Known rows, with every way that one mark hangs from another
{q_718 {q_142 {q_568 q_798 q_903}}}: [ 1.490 -0.480 -4.346  1.348  3.783 -4.217  0.272  2.693  0.106  2.581
 -2.876 -1.681 -3.595  1.917 -1.677 -2.460 -3.341  1.268  3.151 -7.385
 -2.529  0.720  4.290  4.658]
{q_142 {q_568 {q_577 q_798}} q_718}: [ 3.766 -0.345 -1.098 -2.154  0.945 -4.009 -0.150  2.830 -1.772  0.263
 -3.138 -2.349 -1.771  1.559 -0.299 -4.563  1.505  1.841  1.537 -2.586
 -1.297  5.754  3.166  3.742]
{q_903 q_568 q_577 q_798}: [ 5.412 -1.458 -1.941  1.200  3.909  2.537 -3.207 -0.486  1.890  6.907
 -2.832 -0.901  0.418 -0.450 -2.485 -0.302 -2.673  0.072  1.951  3.654
  3.063  2.569  7.659 -0.740]
{q_903 q_798}: [ 4.658  0.561 -1.893  0.735  2.973 -0.093 -0.851 -0.102 -0.015  2.925
 -0.847 -1.297 -1.048 -1.005 -0.551 -0.835 -0.216  1.441  1.471  0.847
  1.240  1.477  3.440  0.581]
{q_142 q_718}: [ 1.919  1.669 -1.154  0.087  0.031 -1.460 -1.889 -0.539 -0.571 -1.332
  1.398 -2.129 -1.281  0.640 -1.396 -2.064  0.970  1.953  1.240 -1.047
 -2.044  2.567  1.580  1.102]
{q_718 {q_568 q_577}}: [ 3.931 -1.166 -2.654 -1.381  0.231 -0.703  0.074 -1.675  0.534  1.237
 -1.266 -2.729 -2.445 -1.718  0.728 -2.233 -1.187 -2.774  3.421 -2.050
 -2.602  1.863  2.962  1.463]
{q_718 q_142}: [ 0.894  0.105 -1.619 -0.133  2.879 -0.405  0.021 -0.293 -0.174 -0.032
  1.535 -0.948 -2.006  1.300 -1.830 -1.025 -1.576  1.204  2.674 -2.645
 -1.131  2.203  2.015  1.422]
{q_903 q_577 q_798}: [ 5.389 -0.687 -1.672  1.680  3.067  1.330 -3.213 -1.387  0.898  4.629
 -2.028 -0.317  0.455 -0.230 -1.585 -0.361 -2.275  0.196  2.218  1.062
  1.205  1.989  5.465 -0.353]
{q_903 q_577 {q_798 {q_718 q_142}}}: [ 3.179 -0.639 -2.761 -1.106  3.132  1.883 -3.684 -0.633  3.201  3.215
 -3.472 -0.380 -1.455  3.333 -2.130 -0.990 -3.616  1.857  3.409 -0.063
 -1.179  0.864  7.988  1.730]
{q_798 {q_718 q_142 {q_568 q_903}}}: [-1.289 -0.780 -6.236 -2.426  1.063 -0.415 -0.275 -0.235  3.191  0.124
 -2.997 -1.025 -3.265  1.960 -0.863 -1.577 -3.885 -0.682  4.016 -5.204
 -5.243 -1.191  4.774  3.836]
{q_798 {q_577 q_142} {q_718 q_568} q_903}: [-0.466  0.823 -4.585 -5.031  0.378 -0.507 -3.440 -4.049  5.002 -5.681
 -2.672 -6.074 -3.824  2.282  0.451 -0.866 -3.044 -0.673  2.150 -1.604
 -2.183 -1.081  6.531  2.218]
{q_568 {q_577 {q_798 q_718}} q_903}: [ 2.798 -0.412 -2.370 -1.975  1.914  1.543 -1.170  1.730  1.699  5.248
 -6.206 -2.892 -1.925 -0.170  0.303 -4.760 -1.984 -0.193  2.272 -3.017
 -2.124 -1.146  3.562  1.232]
{q_903 {q_577 q_798}}: [ 1.789 -0.851 -0.640 -0.937  3.310  2.016 -2.899 -1.243 -0.628  3.796
 -1.139 -0.208  0.449  0.805 -2.225 -2.150 -2.360  0.312  1.178 -1.312
  2.156  3.254  2.912  0.217]
{q_718 q_142 {q_568 {q_903 q_798}} q_577}: [ 1.352 -1.526 -5.671 -0.849  2.333 -2.887  1.274  0.106  2.818  0.020
 -1.115  1.256 -0.511  2.076 -0.290  0.227 -4.801 -1.214  5.463 -3.799
 -5.745  2.020  6.483  4.869]
{q_577 {q_142 {q_568 q_798}}}: [ 3.104 -0.213 -1.285 -2.189  2.745 -4.653  1.203  0.988 -1.765  1.071
 -1.839 -4.744 -2.792  2.335 -0.115 -2.045 -2.014  0.669 -0.438 -3.958
  3.409  3.009  4.413  3.435]
{q_142 {q_568 q_903}}: [ 2.246 -0.837 -5.210  2.312  1.447 -2.187  1.005  2.341 -0.600  1.982
 -2.233 -0.641 -2.682 -0.630 -0.694 -1.080 -1.858  0.598  2.320 -4.434
 -0.865  0.599  1.915  2.000]
{q_568 q_798 q_903}: [ 2.728  1.122 -2.589  1.752  2.875 -0.892 -1.735  0.028  0.307  5.089
 -1.962 -3.148 -1.948 -1.119 -0.912 -2.890 -2.577  0.059  1.773 -4.616
 -1.566 -1.653  2.486  1.320]
{q_903 q_568 q_798}: [ 4.673 -0.179 -2.047  0.514  3.809  1.418 -0.952  0.766  1.060  5.124
 -1.681 -1.804 -0.864 -1.261 -1.490 -0.771 -0.584  1.163  1.314  3.187
  3.065  2.117  5.459  0.160]
{q_798 q_903}: [ 2.375  1.442 -1.977  1.753  2.288  0.479 -2.479 -1.548  1.159 -0.365
  0.970 -3.617 -3.178  0.045 -1.278 -0.298 -1.301  1.428  2.843 -1.577
 -0.336  0.656  1.246 -0.081]
{q_718 q_142 {q_568 q_577}}: [ 2.553 -1.673 -2.563 -2.000  1.503 -1.842  0.714 -0.871  1.159 -0.122
 -0.992 -1.836 -2.423  0.376 -0.194 -1.864 -2.169 -2.166  4.548 -3.446
 -4.071  2.846  4.083  2.875]
{q_142 {q_568 q_577}}: [ 5.226 -1.223 -2.468  0.694  0.629 -2.034  0.986  1.788 -0.899  1.668
 -2.266 -2.393 -3.659 -0.744  0.258 -2.372 -0.608 -0.029  2.964 -2.410
 -0.608  2.472  2.732  1.647]
{q_577 q_142}: [ 2.696 -0.067 -0.159 -2.016  2.050 -1.341  0.918 -0.520 -1.145 -0.054
  0.319 -3.238 -0.375  0.804 -0.187 -0.704 -1.391 -0.481 -0.376 -1.085
  2.917  2.297  2.381  0.270]
{q_577 q_142 q_798}: [ 1.530 -0.336  0.775 -4.239  3.712 -1.145  0.977  0.223 -1.801  0.839
 -0.960 -2.808  0.714  1.730 -0.384 -1.977 -1.042  0.043 -1.513 -1.290
  4.519  4.046  2.460  1.322]

Rows
[ 2.846 -1.512 -3.646 -0.283  1.932 -4.105  2.510  2.567 -1.046  0.697
 -3.057 -2.096 -1.089  0.956  0.102 -0.725 -2.816 -0.778  0.384 -4.431
  1.743  1.773  3.597  2.242]  {q_577 {q_142 {q_568 q_903}}}
[ 3.984  0.481 -1.359 -0.787  1.776 -4.231 -2.120  2.216 -0.126 -1.199
 -3.337 -4.260 -2.720  2.462 -0.671 -3.562  0.834  2.210  2.920 -2.990
 -2.042  5.118  3.755  3.535]  {q_142 {q_568 {q_577 {q_798 q_903}}} q_718}
[-0.039  1.385 -3.366 -1.133  0.919  2.543 -2.615 -1.328  4.902  0.219
  0.302 -4.073 -4.584  2.834 -1.335 -0.600 -3.923  2.385  4.413  0.624
 -1.874  0.304  5.348  1.179]  {q_798 {q_718 q_577} {q_903 q_568}}
[ 1.620  2.818 -2.566  1.059  2.896 -0.141 -5.691 -3.058  3.002 -0.968
 -0.450 -5.907 -4.084 -0.123 -1.321 -2.411 -1.819  1.811  2.883 -2.502
 -2.657 -2.069  3.801  0.923]  {q_568 {q_798 q_577 q_903}}
[ 1.199 -0.966 -0.192 -5.424  2.736  1.459 -2.215 -1.093  0.879  2.532
 -3.931 -2.564  0.181  3.773 -1.049 -2.550 -3.568  0.069 -0.692 -0.918
  3.663  2.581  5.872  0.943]  {q_903 {q_577 q_142 {q_798 q_718}}}
[ 4.441 -2.786 -5.368  2.706  4.133 -2.649 -0.998  2.836  1.296  3.808
 -5.063  1.760 -0.414  2.103 -2.234 -0.045 -4.506  0.603  4.096 -3.658
 -1.580  2.141  7.733  2.971]  {q_718 {q_142 {q_568 {q_903 q_577 q_798}}}}
[ 1.361 -1.220 -2.011 -3.228  3.968 -1.721 -1.173 -0.804  1.892 -0.757
 -2.540 -3.275 -2.573  2.116 -0.824 -2.247 -2.296 -1.135  4.566 -4.036
 -3.129  3.907  4.246  3.693]  {q_718 q_142 {q_568 {q_577 {q_798 q_903}}}}
[ 2.635  1.488 -3.838 -1.445  1.303  2.011 -3.878 -1.448  3.438  0.186
 -3.144 -2.720 -2.900 -0.259 -0.307 -2.221 -0.442  2.634  1.948  1.750
 -1.689 -2.391  6.324  0.915]  {q_903 {q_798 q_577 q_718}}
[ 2.888 -0.795 -2.515 -3.529  1.339 -0.600  0.061  2.238  0.165  2.790
 -5.347 -2.968 -4.595  1.505  0.509 -4.501 -0.559  1.694  2.133 -2.416
  0.242  2.328  4.063  3.356]  {q_142 {q_568 {q_577 {q_798 q_718}}}}
[-0.144  0.017 -4.076 -0.926  0.463 -4.828  0.610  3.175 -0.816 -1.249
 -1.200  0.401 -0.830  3.442 -0.874 -2.792 -1.734  2.475  2.534 -5.070
 -3.889  4.574  3.119  5.271]  {q_142 {q_568 q_903} {q_718 {q_577 q_798}}}
[ 1.362 -0.897 -3.266 -4.021  1.128  0.159 -3.543 -3.948  4.199 -1.388
 -3.484 -4.729 -2.370  3.791 -0.493  0.085 -5.291 -1.717  2.407 -2.031
 -0.247  0.997  7.166  1.609]  {q_798 {q_718 q_568} {q_903 {q_577 q_142}}}
[ 7.432 -1.031 -1.033  0.678  3.333  1.330 -0.753  1.297  1.597  6.598
 -3.683 -3.161 -0.840 -2.191 -0.342 -2.048 -0.574 -0.510  2.468  3.497
  1.547  2.152  6.761 -0.215]  {q_903 {q_568 q_577} q_798}
[ 0.041  1.635 -2.931 -0.823  2.507  0.802 -2.779 -1.093  3.527 -1.632
 -0.762 -3.673 -4.999  3.567 -1.862 -0.840 -2.627  2.965  4.023 -2.869
 -2.989 -0.420  3.878  1.977]  {q_798 {q_718 q_142} q_903}
[ 4.134  0.718 -1.562 -2.197 -0.235 -3.937 -2.295 -1.547  0.743  0.940
 -2.010 -5.067 -2.527  0.218  0.237 -4.579 -0.234 -1.286  2.797 -3.446
 -5.192  2.513  4.752  3.773]  {q_142 {q_718 {q_568 q_577 q_798}}}
[-0.622 -0.432 -4.956 -1.389  2.013 -3.535  0.146 -0.868  2.296  0.489
 -0.062 -0.974 -2.344  2.618 -0.675 -1.834 -5.942 -1.290  5.294 -7.537
 -6.654  0.965  4.999  5.579]  {q_718 q_142 {q_568 q_798 q_903} q_577}
[ 3.216  0.637 -0.005 -0.582  1.307 -2.458 -4.499 -1.993  1.440 -2.683
 -0.815 -4.175  0.708  3.742 -1.885 -0.293 -2.684  0.111  1.149 -1.074
 -0.501  3.756  5.500  0.268]  {q_798 {q_903 {q_577 {q_142 q_718}}}}
[ 5.012  1.490  0.220 -2.962  2.373 -1.303 -2.811 -1.246  3.170  1.833
 -4.933 -9.174 -4.253  2.656  0.914 -3.388 -3.050 -0.274  2.011 -2.625
 -0.575 -0.913  6.563  1.578]  {q_568 {q_577 q_142} {q_798 q_718 q_903}}
[ 5.729 -0.753 -3.386  2.225  2.041 -3.453  0.059  2.679  0.063  5.370
 -5.199 -3.940 -3.639 -1.062  0.336 -3.927 -2.540 -0.755  3.368 -5.851
 -2.526 -0.234  4.250  2.908]  {q_142 {q_568 q_577 q_798 q_903}}
[-0.494 -0.639 -5.957 -4.650  0.023 -0.817 -1.333 -1.877  3.733 -2.641
 -4.759 -3.649 -1.749  0.617  0.732 -1.915 -3.731 -2.363  1.481 -3.116
 -3.203 -2.664  6.579  2.251]  {q_798 {q_577 q_142} {q_718 {q_568 q_903}}}
[ 0.545  1.782 -4.513 -1.011  2.055 -1.243 -5.302 -4.384  3.717 -2.396
 -0.880 -5.818 -4.708 -0.003 -0.852 -2.184 -2.281 -0.166  3.687 -3.575
 -3.816 -1.293  4.899  2.681]  {q_718 {q_568 {q_798 q_577 q_903}}}
[ 2.279 -0.420 -1.954 -2.581  0.632 -3.610 -4.092 -3.300  2.258 -3.980
 -1.256 -3.877  0.158  3.685 -1.263 -0.004 -3.186 -1.782  1.941 -2.088
 -1.850  4.457  6.339  1.929]  {q_798 {q_903 {q_577 {q_142 {q_718 q_568}}}}}
[ 2.958  0.105 -1.129 -2.452  3.007  1.106 -2.048  0.768  3.343  5.660
 -4.142 -5.515 -4.560  1.950 -1.376 -4.398 -2.897  0.759  3.537 -1.295
 -1.832  0.137  7.906  2.537]  {q_903 {q_568 q_577 {q_798 {q_718 q_142}}}}
[ 2.816 -0.718 -2.248 -3.315  1.840 -2.000 -2.219 -0.360  1.025  2.757
 -4.804 -4.677 -3.271  4.385 -0.703 -2.549 -4.618  0.817  0.510 -3.414
  2.606  1.651  7.828  3.233]  {q_903 {q_577 {q_142 {q_568 {q_798 q_718}}}}}
[ 0.354 -1.118 -2.484 -4.582  0.036 -2.863  2.217 -2.399  0.339 -3.272
  1.838 -1.843 -0.576  2.375  0.857  0.037 -3.820 -2.503  1.959 -2.304
 -0.807  4.019  3.983  3.182]  {q_718 q_568 {q_577 q_142}}
[ 4.924 -0.154 -0.745 -3.109  2.590 -3.986 -1.469 -2.409  2.076  0.397
 -3.411 -7.949 -2.927  1.280  1.131 -2.241 -3.362 -3.224  2.597 -3.826
 -1.034  1.784  5.985  2.728]  {q_718 {q_568 {q_577 q_142} {q_798 q_903}}}
[ 5.855 -0.903  1.144 -2.375  3.538 -1.079 -0.152  0.423  0.335  5.686
 -3.704 -6.982 -1.028  0.070 -0.012 -3.354 -2.499 -2.051  0.340 -0.049
  2.907  2.290  6.915  0.738]  {q_903 {q_568 {q_577 q_142} q_798}}
[ 3.819 -0.072 -2.159 -2.047 -1.257 -2.968 -1.157 -1.131  0.482 -1.248
 -1.137 -2.871 -1.566 -0.391  0.207 -3.049  0.408 -1.534  3.123 -1.864
 -4.986  3.483  3.654  2.514]  {q_142 {q_718 {q_568 q_577}}}
[ 3.912 -1.443 -1.509 -1.639  2.423 -1.957  1.165  2.435 -1.747  2.746
 -3.286 -2.023 -2.644  0.240 -0.052 -3.528 -0.190  0.753  1.987 -2.613
  1.072  4.200  2.616  2.711]  {q_142 {q_568 {q_577 q_798}}}
[ 3.346  0.703 -1.642 -0.876  3.623 -4.864 -0.659  0.267  0.079 -0.497
 -1.931 -6.562 -3.932  3.190 -0.218 -1.142 -2.643  1.151  0.873 -4.416
  2.533  2.307  4.853  3.424]  {q_577 {q_142 {q_568 {q_798 q_903}}}}
[ 1.477  0.048 -4.739 -0.234  1.983 -2.004 -1.066 -1.292  1.178  3.685
 -2.405 -3.066 -2.591 -1.133 -0.385 -2.477 -3.190 -1.777  2.444 -5.588
 -2.986 -0.930  3.334  3.072]  {q_718 {q_568 q_798 q_903}}
